What can hang from each mark
lasitap: dugo garak nibu zonok
zenu: dugo garak lasitap nibu zonok
zonok: dugo garak
dugo: garak zonok
garak: dugo nibu
nibu: lasitap zenu zonok

Each row was made from one small tree. The marks that hang from a mark follow it in brackets, in alphabetical order. Every link used is in the known rows. Write each row's tree.
(in the rows, 128 means zero)
Known rows
zonok[dugo garak]: [121 147 145 125 116 129 122 108 100 106 150  97 152 109 105 109 105 106
 123 108  92  84 141  64 160  83 170 108 138 157 105  90 103 125 166  78
 183 116 166 125 141 105  93 123 112 128 117 167 133 143 152 131 130 111
 168 135 143 105 139 126  79 113 127 104  84 102]
zonok[dugo]: [120 138 169 140 133 145 130 116  93  84 136 102 119 112 100 124 108  94
 156 133 112  94 129 109 119 109 167 118 136 128 113 102 115 118 154 128
 187 115 150 132 124  88  97 127 122 124 126 152 131 162 139 143 138  89
 139 125 135 141 150 121  93 115 121  92 118 125]
zonok[garak[dugo nibu[zenu]]]: [155 151 107 149 146 106 148 131  81 148 159 121 143 103 140  97 121 170
  84  91 105 116 171 127 192  93 147 101 156 110 153 111 102 155 124 113
 132 109 161  93 141 118 162 160 102 127 117 134 129 135 153 117 166 153
 157  98 153  97 102  98  93 111 143 137 112 113]
nibu[lasitap[zonok] zenu[dugo]]: [112 119 136 139 122 166 128 149 153  98 131 178 125 122 125 155 173 162
 173 161 178 163  94 155 110 160 116 145 110 151 115 186 138 112  97 137
 140 122 110 107 126 148 137 130 149 128 101  96 109 145  97 127 136  99
 100 161  84 120 119 103 182 155 166 106 146 164]
zenu[lasitap]: [135 143 143 119 130 135 110 184  88 121 145 106 107 126 155 140 134  74
 158 165 107 128 147 146 117 149 159 140  99 119 130  85 114 146 163 164
 161 128  78 108 115 114 103  87 136 124 130 110 180 122 107 135 137  88
 112 124 112 157 108 132 121 124 137 117 166 132]
dugo[garak zonok]: [100 181 152  67 128 137  85  63 164 169 102 160 103 137 116 102 129  71
 149 136  79 113 163 136 154 122  76 160 134 138 118  93 123 101 130 120
 113 146 133 193 144 112 144 123 140 152  77 147 163  70 114 118  69 137
 131 129 166 119 162 171 104 133 117 117 135 149]
nibu[lasitap[dugo[zonok[garak]]]]: [118 125 102  99 128 160 111  72 134 130  95 139 116 136  95 158 186 109
 149 151 149 132  92 134 122 125 133 165 114 148 107 149 146  86 130 111
 134 129 149 148 135 121 136 135 142 156 114 124  95 140 119 145  95 125
 106 158 123  85 166 142 123 161 125 108 126 121]
garak[nibu[lasitap[zonok] zenu]]: [133 123  84 137 144 119 134  95 106 125 137 163 123 103 129 165 151 152
 142 137 116 141 116 166 147 119 111 118 133 133 156 160 129 150  89 155
 143 115 107 101 129 129 192 170 132 156 108 113 108 156 116 143 137 137
 113 120 141 113 133 113 149 135 162 133 132 153]
zonok[garak[dugo nibu[lasitap]]]: [150 152  81 151 123 115 141 131 100 137 149 105 113 123 133 117 134 153
  74 116 126 128 160 124 171 104 165 104 143 108 157 108 102 144 131 103
 119 128 167 118 142 118 152 148 124 135 140 140 126 150 139 128 156 175
 146 109 149  91 123 107  84 118 124 137 112 110]
nibu[lasitap[garak[dugo] zonok] zenu]: [131  95 111 144 161 153 135 128 132 107 122 194 114 117 107 145 145 163
 154 158 164 151 122 146 142 121 116 156 125 159 105 179 131 128  95 146
 106 142 121  89 158 156 178 130 122 161 112 120  93 152 116 136 110 125
  58 150 119  77 135  88 148 146 158 156  91 148]
dugo[zonok[garak[nibu]]]: [141 167 105  61 124 115  95  67 138 157 119 129 147 125 118 122 111  92
  94 111  73 111 165 119 191 113  93 137 147 141 136  97 128 117 139 111
 132 124 133 156 134 109 142 156 141 143  97 124 142  97 142 126  94 169
 168 108 165 106 139 155  98 150 130 107 106 118]
garak[dugo nibu[zenu[lasitap zonok]]]: [142 126 101 161 129 128 159 209  79 146 136  90 113 118 178  97 114 206
  95 106 174 152 145 171 149 159 143 117 149  74 169 126 125 158 111 152
 101 127 117 103 126 125 158 152 118  95 190 100 133 148 125 105 210 167
 135 102 136 167  91 107 124  94 129 153 154 126]
nibu[zenu[dugo] zonok]: [128 121 172 159 125 143 128 140 157 107 119 142 102 131 159 140 176 167
 155 127 179 166 126 151  95 167 125 110 107 138 116 157 140 102 140 150
 141 101 103 101  99 113 131 127 135 128  74  77 144 129 133  97 147  83
 117 111  33 128 104 127 198 133 170 100 159 159]
zonok[garak[dugo nibu]]: [157 163 106 131 134 104 147 141  94 136 149  99 137 118 134 103 109 131
  72  98  99 107 175 119 187  95 156 104 151 106 159  90 102 152 141 114
 132 117 164 115 143 113 137 153 109 126 131 147 136 136 159 121 155 171
 162  94 164 111 112 112  70 123 123 133 103 103]
dugo[zonok[garak[nibu[zenu]]]]: [137 158 107  77 133 117  98  61 127 168 125 148 157 110 126 115 121 125
 104 104  77 118 162 126 193 108  88 135 152 144 129 113 127 122 127 112
 135 119 130 140 134 114 162 163 131 146  86 115 135  97 139 123 102 157
 164 109 156  96 131 146 121 144 146 111 108 125]
lasitap[garak[nibu[zenu]] zonok[dugo]]: [126 106 112  94 146  85 135 101 124 107 120 149 166  98 109 131  55 115
 116 109  89  98 122  99 152  87  84 129 163 169 119 140 128 142  92 140
 126 123 141 129 167 152 165 152  99 137 142 172  94 143 158 146  91 147
 121 133 183 113 154 111 107 146 135 153  35 119]
zonok[garak]: [149 157 145 108 139 131 126 130 111 122 155 133 154 126 112 123 130  67
 126 123  66  91 165 106 176  97 151 122 109 156 120  83 110 147 167 110
 179 124 126  99 136 110  99 118 126 143  80 144 154 107 135 130 118 104
 152 116 130 103 104 128  89 135 144 105 116 115]
zenu[dugo garak[nibu]]: [138 144 172 151 107  83 144 191 178 143 175 102 141 130 154 104  87 108
 104  84 136 147 146 166  75 151 125 103 149  87 151 114 126 145 122 145
 110 127 108 157 108 143  71  89 130  46 188 126 138 112 104 124 174 112
 196 101  96 168  88 111 138 127  96 109 177 113]
zonok[dugo garak[nibu[lasitap zenu]]]: [115 131  85 162 107 107 114  77  88 148 157 114 138  90 129 123 132 194
  99 100 115 117 123  82 158  82 160  78 159 147 132 133 100 125 127  72
 152 119 174 118 136 128 161 165 116 137 135 151 107 166 137 131 154 133
 166 129 141  79 144 110 109  99 141 132  95 113]
zenu[dugo zonok[garak]]: [126 148 161 102  83 165 146 244 180 111 134 102 176 171 136  94 110 109
  97 100 158 116 135 108 136 174 140 126  97 144 127 110 135 119 152  77
 147 145 119 126 130 141  28 104 161  60 147 120 147  91 110  91 162 126
 191 147  99 167  62 150 111 144 115  87 142 112]
dugo[zonok]: [132 154 152  70 143 154  98  80 140 122 106 140 118 128 104 137 123  62
 151 146  97 116 153 149 148 138  97 164 131 134 116 103 140 107 143 151
 151 128 112 152 125  92 119 137 147 147  84 111 143 108 126 132  94 126
 129 119 143 130 144 151 117 151 131  88 131 138]
nibu[lasitap zenu zonok[dugo[garak]]]: [ 79 110 122 196 103 148  93  53 140 128 108 147  53 126 149 148 216 220
 171 139 192 181  98 117  93 126 146  96 120 162 103 176 128  87 137 107
 107 124 145 134 113 127 195 132 131 176  87 120 120 158 122 109 131 100
  81 138  55  73 178 131 192  90 158 142 133 167]
lasitap[nibu[zenu[garak]] zonok[dugo]]: [123  82 154 117 152 101 150  89 133  94 128 136 198 104  97 143  95 118
 167 132 109 111  90  98 127  92  93 141 150 154  96 174 157 151 115 148
 140  93 133 109 108 159 128 130  95 141 140 134  90 136 171 155 109 125
 115 145 159 165 135 118 175 119 137 158  90 119]
zenu[dugo nibu[lasitap] zonok]: [126 106 132 154  54 179 148 246 175 121 143 109 141 182 141 129 115 165
 106 124 194 156  85 140  46 233 148 118  88  86 160 141 151 118 110 100
 108 166  76 159 104 146  15 108 198  39 175  84 131 124  68 107 188 124
 180 154  70 210  84 146 149 146  92  82 206 145]
dugo[zonok[garak[nibu[lasitap]]]]: [128 161  83  75 114 125  86  60 145 158 117 132 129 128 122 137 132 111
  98 123  96 128 150 120 181 116 100 134 139 145 134 111 128 111 130 102
 124 134 133 158 134 117 154 155 152 150 103 121 130 110 129 126  97 173
 157 120 156  91 150 153 111 146 127 110 111 122]
garak[dugo]: [153 148 165 149 159 154 160 167  93  94 132 109  93 128 116 110 124 106
 140 144 140 115 163 160 139 133 164 140 133  92 138  98 119 139 143 160
 146 123 143 110 130  83 118 129 117 124 124 129 139 154 142 125 159 127
 111 106 134 140 118 100  89 123 125 112 141 132]
dugo[garak]: [112 176 167 119 144 127 121 116 127 143 141 155 104 131 121 106 141  62
 156 139  67 102 160 140 136 105 124 132 115 125 128  82 104 138 140 128
 149 143 127 143 142 107 130 110 124 147  81 165 173  89 108 127 101  96
 122 118 148 123 133 142  93 116 128 123 153 151]

Which tree is each row?
[115 108 190 140 100 144 147 196 162 103 152  79 161 151 123  91  90 109
 140  81 156 123 123 125  98 148 145 126 136 149 105 117 151 144 161 119
 130 156 104 150 114 140  39  80 132  69 203 144 124 122 113 116 183 107
 174 129  98 174 105 141 119 101  93 112 130 112]
zenu[garak zonok[dugo]]
[153 108 121 104 177 111 137  97 139 134  93 147 147 137  92 127  77  84
  96 150 106 104 137 116 135 109  95 151 134 105 116 125 138 122 123 139
  98 130 154 110 133 130 141 129 109 152 140 132 116 110 157 152  63 175
  89 132 186 129 137 115 120 135 101 163 100  96]
lasitap[garak[dugo[zonok]] nibu]
[124 105 139  85 145 119 151  89 121  60 101 112 178 124  81 160  94  64
 155 164  92  83  89  81 138  97 106 148 132 147 113 142 148 134 126 145
 163  90 153 125 112 128 119 147 110 159 128 151 102 149 186 161  81 146
 104 150 197 179 158 141 124 137 128 139  77 114]
lasitap[nibu zonok[dugo]]
[ 96 161 138 142 117 104 123  91 103 140 133 105 107 106 125 102 102 115
 127 110  85  94 134 105 125  90 140 100 158 114 138  93 100 121 128 108
 147 123 171 171 141 103 144 140 107 127 137 184 142 141 136 133 124 125
 156 118 174 132 164 136  75  95 106 127 118 129]
zonok[dugo[garak[nibu]]]
[123  77 107 154  78 163 138 180 138 119 139 111 146 162 113 134  84 160
 103 116 157 126  84  94  68 173 154 113 112 122 134 134 143 126 118  88
 108 181  96 156 128 149  46 115 168  82 182 134 106 143  91 127 152 130
 154 155 107 166 128 140 120 126  86 117 135 127]
zenu[nibu[lasitap[garak]] zonok[dugo]]
[107 170 104 142 123 110 115  97 128 170 140 148  85 128 135 131 151 109
 123 135  86 127 139 149 130 107 124 104 127 109 161 104 102 139 113 120
 121 145 138 157 138 123 173 137 135 152 109 161 155 110  98 136 116 132
 128 117 157 111 149 138 100 105 118 143 157 150]
dugo[garak[nibu[lasitap]]]
[107 160 105 157 136 108 113  86 116 186 146 170  93 112 142 123 160 150
 134 125  91 137 141 159 134 102 118 101 130 112 155 125  99 139  99 119
 120 137 134 133 136 130 198 147 127 157  94 148 146 112  94 130 122 116
 118 116 146 100 141 126 126  97 138 154 166 160]
dugo[garak[nibu[lasitap zenu]]]
[121 132 139 132 101 125 112  90 134  87 116  84 112 140 133 137 149 128
 124 112 139 122 136  63 138 108 159  99 120 173 106 116 123 111 184 104
 144 111 150 135 119 105 115 123 124 152  95 141 138 146 178 106 125 125
 139 116  90  99 152 153 125 119 145 107  81 118]
nibu[zonok[dugo garak]]
[142 139  82 145 133 125 155 137 108 100 114 104  87 129 127 143 127 150
 103 147 165 148 128 161 141 131 137 128 150  90 169 136 124 146  98 161
  97 122 151 139 139 121 174 164 131 136 163 135 103 180 144 135 159 193
 106 114 165 131 147 102 101 133 119 144 108 137]
garak[dugo nibu[lasitap[zonok]]]
[103 187 143  88  96 115 105 120 185 173 109 132 111 139 145  94 109 110
 103 114 117 131 149 142 116 154  78 132 147  97 146 109 120  90 105 108
  99 133 146 206 139 124 126 129 145  91 128 135 153  81 111 112 104 152
 174 131 155 151 138 153 115 143 102 104 156 135]
zenu[dugo[garak[nibu] zonok]]
[124  88 112 174 142 140 101  85 153 125 118 186  76 135 138 177 201 177
 150 152 174 178 113 144 102 134 129 112  92 171 102 176 139 107 136 143
 112 139  94  81 117 141 185 122 140 183  72  93 117 141 114 125 106  92
  56 126  39  52 138 115 205 126 175 144 126 159]
nibu[lasitap[garak] zenu zonok]
[ 96 109 119 151 131 174 139 131 131 148 107 169 126 137 120 129 209 176
 174 130 181 146  75 162 107 142 132 150  99 146 113 182 150 108 101 107
 126 144 129 112 138 148 149 136 133 140 126 124  99 127  82 123 143  89
  91 167  98 108 130 133 156 120 139 139 166 152]
nibu[lasitap[dugo[garak]] zenu[zonok]]
[131 123 109 131 141 155 111 112 145 125 113 156  80 138 104 141 134 119
 123 162 160 148 137 143 119 136 133 149 121 130 114 133 127 105 123 129
  98 159 136 133 151 124 145 120 142 151 132 126 115 141 106 139 104 142
  84 140 124  80 155 106 114 138 113 132 116 130]
nibu[lasitap[garak[dugo[zonok]]]]
[139 117 143 140 158 125 112 162  92 148 157 166 134 103 151 128 126 126
 153 141  98 132 150 149 128 130 132 134 110 141 108 117 115 145 137 154
 152 134  79  69 131 136 139 100 116 137 107 105 159 110 100 134 126  64
  94 124 100 113  93 104 152 121 163 138 152 136]
nibu[zenu[lasitap[garak]]]
[141  89 127  59 177 118 175  87 121  73  67 124 198 133  71 179 134  40
 172 165  98  78  60 117 124  97  91 186 109 140 116 162 169 130 111 170
 156  76 151 115 120 137 124 154  99 162 128 146  80 138 189 171  62 136
  78 164 197 174 148 149 133 177 128 147  95 105]
lasitap[dugo nibu zonok]
[118 124 141 181 124 164 123 149 131 130 149 174 107 112 134 149 186 174
 161 151 175 167 113 170  92 159 147 118 107 124 121 167 124 108 111 125
 153 123 109  89 114 126 135 126 151 120  98  86 124 147  76 131 160  71
 113 148  61 111 107  92 177 128 161 101 190 156]
nibu[lasitap zenu[dugo]]
[119 127 176 131 111 122  97 184 168 170 155 135 138 119 179 100 122 162
 150 108 169 180 142 163  90 178 101 148 139 120 103 142 135 120 125 148
 100 131  77 137 108 160  99  70 130  64 161  75 149  87  88 109 157  87
 154 137  62 149  88 121 198 125 134 119 184 132]
nibu[zenu[dugo[zonok] garak lasitap]]
[109  88 147 137  85 118 134 220 151 128 143  48 173 152 160 105  84 129
 126 110 167 144  90  96  75 159 141 126 122 127 110 124 153 155 164 122
 101 147  89 141  90 178  47  54 134  65 252 120 138 109 118 123 170 133
 153 154 112 215  95 153 163  79  81 162 152  90]
zenu[garak lasitap[nibu] zonok[dugo]]
[151  88 142 175  83  98 126 218 144 146 161  54  88 166 207 113 108 184
 117 111 190 202 141 132  45 196 154 118 131  71 148 115 137 168 148 178
  38 150  60 175  88 161  61  43 131  59 202  87 158 119 127  98 191 140
 144  96  41 189 110 139 180 111  87 154 180 124]
zenu[garak[dugo] lasitap nibu[zonok]]
[154  91 108 148 101 109 115 197 121 138 127  88  88 162 184 133  96 159
  97 139 158 165 137 112  70 180 145 122 108  89 144 104 125 145 143 165
  64 154  71 148 120 147  89  77 138  96 164 100 163 123 132 107 131 141
 113 109  81 161 120 144 150 135 104 152 143 124]
zenu[lasitap[garak[dugo]] nibu[zonok]]
[132 107 126 131 127 106 129  69 128  99 106  92 149 136 116 157 138 111
 119 139 111 106 108  64 132  96 140  97 111 143 115 134 135 117 173 110
 150  95 157 108  89 119 126 135 115 174 106 128 127 136 189 137  93 141
 121 125 131 132 145 152 150 110 135 143 102 104]
lasitap[nibu[zonok[dugo garak]]]
[155  96 109  98 116 110 132 219 115 121 134 110 137 151 156 127  55 117
 112 146 121 132 132 109 102 167 118 159 123  99 143 106 125 169 113 167
  75 153  75 155 147 165  76  83 133  86 175 127 146 118 129 125 116 153
 114 136 142 182 117 133 116 162 100 156 113 122]
zenu[lasitap[garak[dugo] zonok] nibu]
[158 135 117 139 166  94 153 146 109 131 135 131 114 121 122 114  72 103
  78 115 105 107 165 147 138 107 131 115 147  98 150  99 110 147 118 150
 113 141 146 117 154 118 148 137 107 127 157 155 126 138 135 140 122 151
 119  96 165 113 122  92  79 132 109 149 102 109]
lasitap[garak[dugo nibu]]
[121 120 152 137 123 160 137 153 106 122 147 132 177 114 122  99 125 165
 136  92 127 109 127 107 163 121 146 118 128 167 107 135 130 133 143  89
 170 128 126  84 132 125 106 138 125 116 117 124 125 127 125 109 163  98
 154 136 111 126  95 128 126 108 151 112 115 127]
nibu[zenu[zonok[dugo garak]]]
[148 139 112 162 137 107 155 131 109 107 109  76  67 137 155 132 132 160
  90 119 166 147 154 156 134 136 147  97 145  80 173 118 126 141 134 169
  97 106 147 136 113  93 168 162 118 136 141 119 133 166 172 110 169 182
 119  73 127 136 136 123 117 114 125 136 121 129]
garak[dugo nibu[zonok]]
[145  92 100  67 182  85 159  97 125 117  89 162 185 111  98 150  96  92
 134 110  97  92  90 133 138  92  71 168 143 161 119 164 150 134  72 164
 121 108 138 121 176 160 167 159  89 141 141 168  68 133 161 156  69 131
  96 140 185 112 146 125 117 188 134 160  54 107]
lasitap[dugo garak[nibu[zenu]] zonok]
[120 119 139 110 170 107 154  71 111 145  88 137 157 131  97 139 155  64
 158 149  82  80  80 123 102  87 117 151 112 100 123 132 141 118 121 130
 147 100 172 126 117 124 136 137  92 160 120 162 116 107 154 165  68 109
  98 154 187 149 147 148 118 130 110 160 152 109]
lasitap[dugo[garak] nibu]
[148 107 130 141 159 142 167 145 104 130 132 138 186 127 114 120 126 146
 120 127 118 110 122 120 162 114 130 121 112 119 127 143 146 151 133 114
 149 110 137  58 104 131 124 147 115 143 121 106 124 116 145 131 141 138
 121 132 145 156  80 123 148 103 141 150 141 112]
lasitap[nibu[zenu[zonok[garak[dugo]]]]]
[ 95 139 112 104 130 154 104  59 147 146  81 151  87 140 102 148 195 105
 166 159 149 135  95 147  99 127 118 170 117 130 115 148 139  81 115 118
 118 139 154 177 140 123 156 131 139 159 112 143 109 128 106 141  84 120
  89 165 137  95 183 149 122 152 115 125 146 140]
nibu[lasitap[dugo[garak zonok]]]
[111 134 120 141 108 162  97 115 161 152 131 177 123 117 133 133 178 187
 137 139 174 168 118 145 125 156 121 135 123 140 111 170 129  84 114  95
 125 131 123 117 125 138 145 132 154 127  93  78 119 123  88 119 133 106
 132 155  77  88 120 111 177 139 154 102 162 150]
nibu[lasitap zenu[dugo[zonok[garak]]]]
